Every row comes from one small tree of marks. The marks that hang from a mark follow it in brackets, in the order of their numbers. Every link used is in the known rows. Which tree was each row made from?
(in the rows, 128 means zero)
Known rows
q_962(q_153(q_898) q_343(q_791(q_110 q_363))): [ 95 129 149 115  84 133 128 111 128 133 174 145 104  42 113 118 102 138
 148  59 104 117 138 126 110  87 142 108  92 201 173 109 141 147 142 164
 137 155 136 132 138 166 138 113 126 142 108 147  88 131 127 105 127 151
 151 147 123  85  95 103 142 115  80  99  94 110 141 158 105  92 145 130]
q_962(q_153(q_898)): [127 122 123  96  65 124 134 114 112 119 138 135 104  93 136 132 136 128
 130 128 116 160 118 112 119  88 139  99 111 166 119 118 144 132 143 144
 120 143 137 108 139 139 138 157 155 164 129 148 137 155 135 130 120 153
 162 129 139  88 128 111 143 105 111 112 111 152 134 126 128 134 126 115]
q_829(q_791(q_110)): [154 155 120 142 125 133 136 128 123 109 120 138 100 110 106 126 138 131
 123  56 144 113 173 137 118 127 129 104 100 150 125 130 151 118 113 164
 124 151 133 115 132 159 138 145 130 139 136 131 123 129 129  87 124 133
 131 134  82 137 111 106 134  89 129 109 151 161 137 129 110 148 141 149]
q_898(q_153(q_962(q_343))): [143 138 130 122 127 138 148  92 115 114 139 108 103  86 100 123 121 145
 125 177 146 102 112 141 111 114 127 128 121 138 115 113 143 148 134 124
 113 129 134 108 143 135 131 111 129 153 110 151 136 116 123 113 155 161
 127 149 132 179 132  73 180 123  77 120 156 130 134 151 140 116 146 114]
q_110(q_791(q_363) q_829): [143 141 150 149 136 140 156 108 136 165 153 118  88  98 111 112 119  83
 135  79 133 137 164 126  92 119 152  77 131 139 181 150 121 152 122 135
 108 184 125 123 153 181 138 110 237 155 139 127  87 146 110 108 112 107
 115 139  92  77  75 107 134  74 123 103 120 133 168 137 124 134 177 138]
q_110(q_791): [159 151 124 143 117 132 149 123 136 123 143 131  97 110 112 124 139 106
 149 123 145 143 133 112 106 123 137 105 125 131 136 133 132 122 124 145
 109 152 138 130 132 147 133 137 210 169 118 130 111 132 126  99 127 130
 124 134  97 128  99 116 141  88 125  99 133 157 144 129 132 146 149 152]
q_363(q_791 q_829): [145 138 134 147 127 130 125 138  96 112 116 118 106 104  95 120 127 123
 149 199 140 109 131 111 100 112 147 129 129 150 145 112 138 142 141 150
 119 147 132 124 128 135 162 141 127 173 126 132 133 145 130  99 130 130
 134 133 157 112  85  99 153  91 127 105 128 147 150 126 119 152 176 132]
q_962(q_153): [151 127 124  92 114 129 142 108 121 126 140 126  96 113 135 138 125 136
 135 123 141 149 112 113 116  89 143 108 101 127 129 113 131 133 135 152
 122 142 123 110 136 138 128 134 144 157 123 139 127 156 137 106 102 133
 131 131 121  97 125 115 164 107 112  87  95 145 145 130 124 142 127 119]
q_153(q_898 q_962(q_343)): [117 132 117 155  81 120 138 100 117 118 145 117 110  67  88 137 135 120
 123 188 120 121 112 138 116 110 129 114 143 169 108 127 153 161 132 137
 117 132 145 117 144 128 128 113 141 163 110 151 136  97 124 120 164 169
 135 161 130 118 129  94 139 119  77 151 164 125 112 155 128 113 150 127]
q_791(q_363(q_829(q_110))): [114 115 157 144 118 138 143 123 138 119 159 129  97  90 129 105 118  48
 128 194 125  74 170 116 108 133 155 106 105 135 205 115 133 139 112 157
 116 138 134 115 106 150 140 110 159 144 156 147 122 163 125 119 102 122
 115 144 120  84 112  98 125 122 131 122 108 129 139 140 142 128 185 123]
q_898(q_153(q_962(q_343(q_791(q_363))))): [115 135 138 124 143 144 150  83 137 141 168 106 106  39  98 104 112 141
 150 160 141  96 121 154  99 107 152 126 120 152 166 107 136 152 148 132
 113 133 110 130 146 159 126  98  95 128 117 142 108 132  98  87 145 163
 103 154 119 159 114  91 188 128  83 108 137 101 141 170 132 105 173 114]
q_829(q_110 q_791(q_363)): [122 134 135 143 123 135 158 112 149 120 143 131 108 103 115 113 130  46
 117 110 128  94 189 138 100 136 147 105  95 133 177 114 151 127 118 175
 114 119 132 119 113 169 132 140 143 133 144 129 109 143 118  96 114 129
 117 135  76 134  99 113 135 101 134 113 130 141 128 123 124 137 170 145]
q_829(q_110(q_791(q_363))): [127 140 139 138 127 134 154 120 149 128 163 127  94  95 111 109 126  34
 140 112 145 107 176 108  95 140 155  92 113 135 192 126 133 124 111 162
 113 132 139 130 119 164 137 124 233 153 132 127 103 143 126 104 111 127
 113 139  89 120  91 114 132 104 135 105 112 138 139 133 144 128 166 146]
q_898(q_153(q_962)): [147 136 128 103 132 139 141  92 115 116 130  95 100  81 117 112 149 133
 126 167 159 120 129 138 117 111 146 111 128 132 120 132 143 137 132 126
 107 137 122 106 139 136 130 131 131 144 139 140 153 155 115 104 135 161
 119 138 121 159 141  86 188 116 105 119 150 140 134 135 144 137 151 103]
q_343(q_791(q_110(q_829) q_363) q_962(q_153(q_898))): [ 97 121 123 110  96 142 115 134 120 163 165 118  70  18 113  96 141 100
 143  24 114 146 190 141 100  90 135  81 103 176 177 128 124 158 140 152
 130 188 101 118 138 177 145 136 140 137 155 121  98 163 120  49 122 123
 115 154 114   4  93  91 131  80  91  81  77 127 146 158  99 118 148 105]
q_153(q_898 q_962(q_343(q_791(q_363(q_829))))): [ 77 123 137 166  91 128 129 105 128 137 166 123 116  17  89 112 108 113
 146 236 116  75 135 156  97  98 158 121 152 182 186 120 142 173 144 129
 115 150 132 134 134 157 143  98  95 137 131 147 114 124 103  97 148 166
 112 166 148  84 100  92 146 132  83 134 130 109 128 170 126 105 193 125]
q_791(q_110): [150 142 132 142 120 132 129 126 110 105 132 134  96 113 121 133 140 136
 131  73 139 130 144 108 120 130 139 104 109 140 130 126 148 128 107 150
 122 158 136 122 135 130 131 115 155 157 122 132 125 138 141 106 115 126
 133 141 101 112 120  99 128  96 123 118 140 146 142 144 127 137 138 146]
q_153(q_962): [143 132 115 135 128 126 137  97 114 128 130 101  99  92 104 132 147 120
 129 171 170 130 123 127 119 115 150 108 135 119 120 124 152 149 122 138
 107 141 128 116 142 126 124 118 140 151 127 137 142 135 115  97 131 144
  99 154 113 104 131 111 164 105 109 124 146 140 126 148 136 141 161 131]
q_110(q_829): [170 134 129 147 128 138 131 120 118 141 130 110  94 112 130 130 133 106
 132 110 123 154 151 129 108 119 127  95 125 127 127 142 128 151 121 133
 107 165 118 108 155 147 133 120 146 162 131 136 114 136 126 104 119 109
 122 141 102  75 107 101 133  70 123 124 139 146 155 142 113 144 148 122]
q_962(q_153(q_898) q_343(q_791(q_110))): [124 137 122 116  81 129 114 125 117 116 167 152 104  54 113 136 112 148
 153  76 108 130 132 125 111  87 120 112  90 194 122 109 144 135 141 161
 144 144 130 130 141 147 144 133 100 148 102 145 112 110 138  91 134 152
 161 151 127 100  99  98 136 105  76  94  98 139 143 152  98  95 120 133]
q_962(q_153(q_898) q_343(q_791(q_110 q_363(q_829)))): [ 83 122 150 127  82 136 120 120 124 136 174 151 101  35 108 111  90 143
 146 121  98  76 155 132 108  73 146 115  97 198 191 111 131 144 143 159
 147 163 132 131 125 169 153 109 120 139 121 154  98 144 128 108 120 146
 151 157 146  71  84  88 129 131  86  92  83 113 145 156 109  90 159 117]
q_962(q_153(q_898) q_343(q_791(q_110(q_829) q_363))): [107 124 149 130  96 133 120 121 125 159 178 135  89  42 112 111  97 117
 141  26 101 129 172 142 104  80 134  92  95 200 170 128 127 159 141 153
 139 177 123 130 151 182 144 107 127 140 119 154  86 124 128 106 122 125
 151 150 113  52  76  91 131  87  76 100  89 119 158 161  88  81 145 117]

Write each row's tree
[128 126 131 119  60 122 141 114 119 120 149 141 106  88 112 145 113 136
 127 139 100 138 106 121 121  86 127 115  99 170 117 112 148 152 141 150
 130 134 144 110 138 142 136 136 147 174  99 151 117 111 137 128 138 157
 165 143 139 106 118 100 137 118  83 111 117 131 132 141 119 115 120 121]
q_962(q_153(q_898) q_343)
[ 84 125 125 103  72 135 138 126 130 140 163 122  99  23 107 104 147 121
 150 117 108 150 137 129  98  86 151 109 105 163 173  96 136 154 158 149
 114 152 111 115 125 155 129 150 123 150 139 114 102 164 117  49 132 154
 112 145 137  37 112 122 149 117 100  83  85 121 125 159 111 139 147 110]
q_343(q_791(q_363) q_962(q_153(q_898)))
[140 142 132 151 128 128 118 150  93 113 120 121  89  91  92 117 128 136
 146 128 147  94 158 111 108 121 142 123 115 164 148 117 136 133 129 158
 132 164 128 132 125 137 165 133 139 163 129 133 132 147 139  93 124 123
 150 138 146 108  81  82 139  89 127  95 130 150 154 126 119 143 173 136]
q_363(q_791(q_110) q_829)
[139 147 115 124 140 147 135  98 125 123 156 112 106  49  97 112 124 143
 151 183 146 114 111 147  92 107 131 130 120 150 117 115 142 149 144 131
 122 125 111 128 153 144 134 118  68 139 113 137 126 117 108  73 163 162
 116 156 121 165 121  86 189 115  78 102 139 130 138 160 123 111 146 118]
q_898(q_153(q_962(q_343(q_791))))
[106 138 149 149 138 145 121 126 126 128 160 133  98  58 116 105 118 134
 153 120 134  82 163 130 103 118 158 111 119 155 204 121 132 134 119 148
 129 177 124 136 125 157 140  98 115 134 144 130 102 169 117  86 103 118
 111 145 115  68  94 105 138 110 123  99 114 127 157 159 113 130 184 132]
q_343(q_791(q_110 q_363(q_829)))
[117 128 100 103  76 132 110 148 113 119 161 129  85  24 107 116 156 133
 150  71 126 149 151 123 112  99 126 103  96 172 128 108 142 130 143 164
 134 158 112 113 126 145 143 160 110 142 137 114 122 147 129  40 141 147
 125 153 124  49 118 104 138 104  97  74  95 148 126 156 108 129 118 117]
q_343(q_791(q_110) q_962(q_153(q_898)))
[158 134 117 146 117 132 136 138 137 113 147 129  91  93 108 116 127  34
 150 204 145  80 176 110  94 137 134 105 116 136 167 138 136 122 107 156
 127 129 138 126 113 155 152 143 207 154 148 134 125 145 135  91 117 120
 128 139 110 111  93  93 135  98 135  99 107 165 135 118 137 122 163 139]
q_363(q_829(q_110(q_791)))
[ 92 107 138 123  80 130 125 127 143 134 189 140 106  35 117 110  93  56
 154 196  94  71 161 127  92  94 140 114  89 186 197 103 134 149 140 162
 146 125 129 128 116 166 150 127 104 135 132 153 104 135 125 103 122 147
 148 149 146  72  87  95 136 129  93 104  71 122 136 146 115  85 166 113]
q_962(q_153(q_898) q_343(q_791(q_363(q_829(q_110)))))
[138 138 100 105 122 139 125 140 120 128 149 126  73  47 106 118 146 139
 160  63 153 146 148 123 102 101 134 110  84 131 135 102 141 131 134 162
 131 153 105 117 121 145 132 150 105 142 131 100 111 148 131  23 118 131
  93 154 109  57 107 102 154 100  99  58  74 153 132 152 105 124 115 119]
q_343(q_791(q_110) q_962(q_153))
[130 123 107 108  88 136 104 147 108 146 155 118  70  21 111 107 151 106
 145  40 117 165 183 136  98  91 116  84  98 174 127 126 133 148 139 157
 139 175 100 110 142 163 146 158 110 143 152 113 114 147 128  42 138 119
 126 151 114  17 104  89 128  73  88  78  90 152 142 154  90 116 121 105]
q_343(q_791(q_110(q_829)) q_962(q_153(q_898)))
[ 77 141 133 159 103 129 123 101 124 126 168 125 105  23  89 117 126 130
 139 101 128  95 145 142 111 115 149 108 128 193 162 119 152 156 132 141
 122 156 129 146 140 149 135  89 117 136 117 141 111 103 112  95 152 167
 118 167 107  95 101  95 134 120  77 134 141 108 121 173 118  93 173 133]
q_153(q_898 q_962(q_343(q_791(q_110 q_363))))
[138 123 125 126  89 132 105 132 111 140 165 136  84  49 108 123 106 119
 151  47 104 141 163 134 105  82 104  96  90 195 125 140 131 150 134 155
 150 165 121 119 153 171 152 129 106 142 118 147  99 105 140  93 139 125
 160 144 112  60  86  86 129  73  74 101  92 142 152 149  85  91 121 117]
q_962(q_153(q_898) q_343(q_791(q_110(q_829))))
[131 130 119 116  73 128 128 119 128 117 173 140 112  56 115 132 117 136
 162 144 101 148 112 129 103  85 124 119  99 183 119 103 140 141 152 152
 132 129 130 120 143 145 138 140  88 161  98 141 107 112 129 101 143 161
 151 141 135  94 105 110 148 106  83  99  94 134 134 145 103 110 120 128]
q_962(q_153(q_898) q_343(q_791))
[115 123 111  97  59 131 143 133 112 119 137 124  89  64 116 125 156 123
 125 132 109 163 127 118 117  91 129 102 102 150 119 103 143 143 144 148
 115 147 129  94 125 138 133 162 157 167 131 119 123 148 135  83 143 154
 130 141 146  57 131 108 141 112  95  92 115 148 120 144 130 136 124 112]
q_343(q_962(q_153(q_898)))
[140 146 119 122 144 147 122 104 123 112 154 117  92  47  92 114 121 148
 151 112 155  99 136 145 107 116 127 122 108 153 124 115 143 137 131 137
 134 143 117 136 141 147 139 111  83 130 118 136 127 114 116  69 152 156
 121 153 107 168 115  68 179 118  73 100 143 133 134 161 119  98 143 123]
q_898(q_153(q_962(q_343(q_791(q_110)))))
[100 126 144 118  79 130 140 107 130 138 179 141 114  51 115 125 105 129
 144 124  99 131 119 131 102  81 150 114 101 185 171  99 134 151 153 149
 125 141 127 122 146 161 128 118 108 150 108 145  89 132 121 109 127 155
 141 144 136  85  97 121 150 116  90  96  91 107 139 154 108 105 146 125]
q_962(q_153(q_898) q_343(q_791(q_363)))
[146 144 125 151 122 134 133 134 117 105 115 149  99  97 108 118 132 132
 121 121 138  75 181 146 109 121 132 104 109 149 148 132 148 121 108 159
 132 157 132 111 119 164 154 142 128 137 149 129 128 151 129  91 120 124
 130 135 113 124  99  90 136  99 128 106 145 165 152 128 117 139 162 139]
q_363(q_829(q_791(q_110)))
[118 144 150 162 125 142 149 108 143 139 172 138 119  71 105 125 109 131
 152 135 117 116 117 134  95 118 148 127 114 153 179  96 138 150 140 143
 113 143 126 141 147 152 124  85 100 153  96 124  80 118 118  90 131 142
 109 150 110 104  93 116 141 110 107 107 125 104 148 164 108 126 160 144]
q_962(q_343(q_791(q_363)))
[163 138 129 149 145 134 113 143  82 140 121 110  82 100  95 112 127 115
 144  34 143 147 179 121 109 124 125 104 115 154 123 140 133 146 122 157
 131 175 115 125 149 151 162 130 151 169 125 131 119 121 136  89 131 105
 145 140 113  89  76  83 132  50 121 101 135 150 164 131 103 137 158 136]
q_363(q_791(q_110(q_829)))
[113 141 127 145 119 146 149 128 134 138 162 117  96  47 102 111 148 120
 156 131 133 137 136 133  90 125 154 119 120 125 183  89 142 151 138 143
 103 154 103 124 127 145 120 116 114 153 135  96  92 153 108  38 131 133
  73 154 106  54 103 119 145 104 116  88 115 114 136 170 116 153 160 130]
q_343(q_791(q_363) q_962)
[157 140 122 118 116 134 138 115 130 135 163 138 103  81 113 144 106 147
 162 138 130 135 105 127 101  90 129 123  90 142 123  96 133 146 143 156
 137 129 116 122 140 143 127 126  87 148  97 137  95 114 127  74 127 141
 122 146 122  99  98 109 166 108  85  76  84 131 150 151 104 113 124 135]
q_962(q_153 q_343(q_791))
[126 137 153 154 126 135 153 119 136 138 153 134  97  89 111 109 114 100
 138 171 132  86 146 119 103 112 166 102 128 138 208 125 126 135 124 143
 107 166 142 124 128 172 137 117 227 160 135 132  99 167 122 111 108 128
 113 141 123 100  86 108 143 111 132 101 119 129 154 131 140 142 188 135]
q_110(q_791(q_363(q_829)))
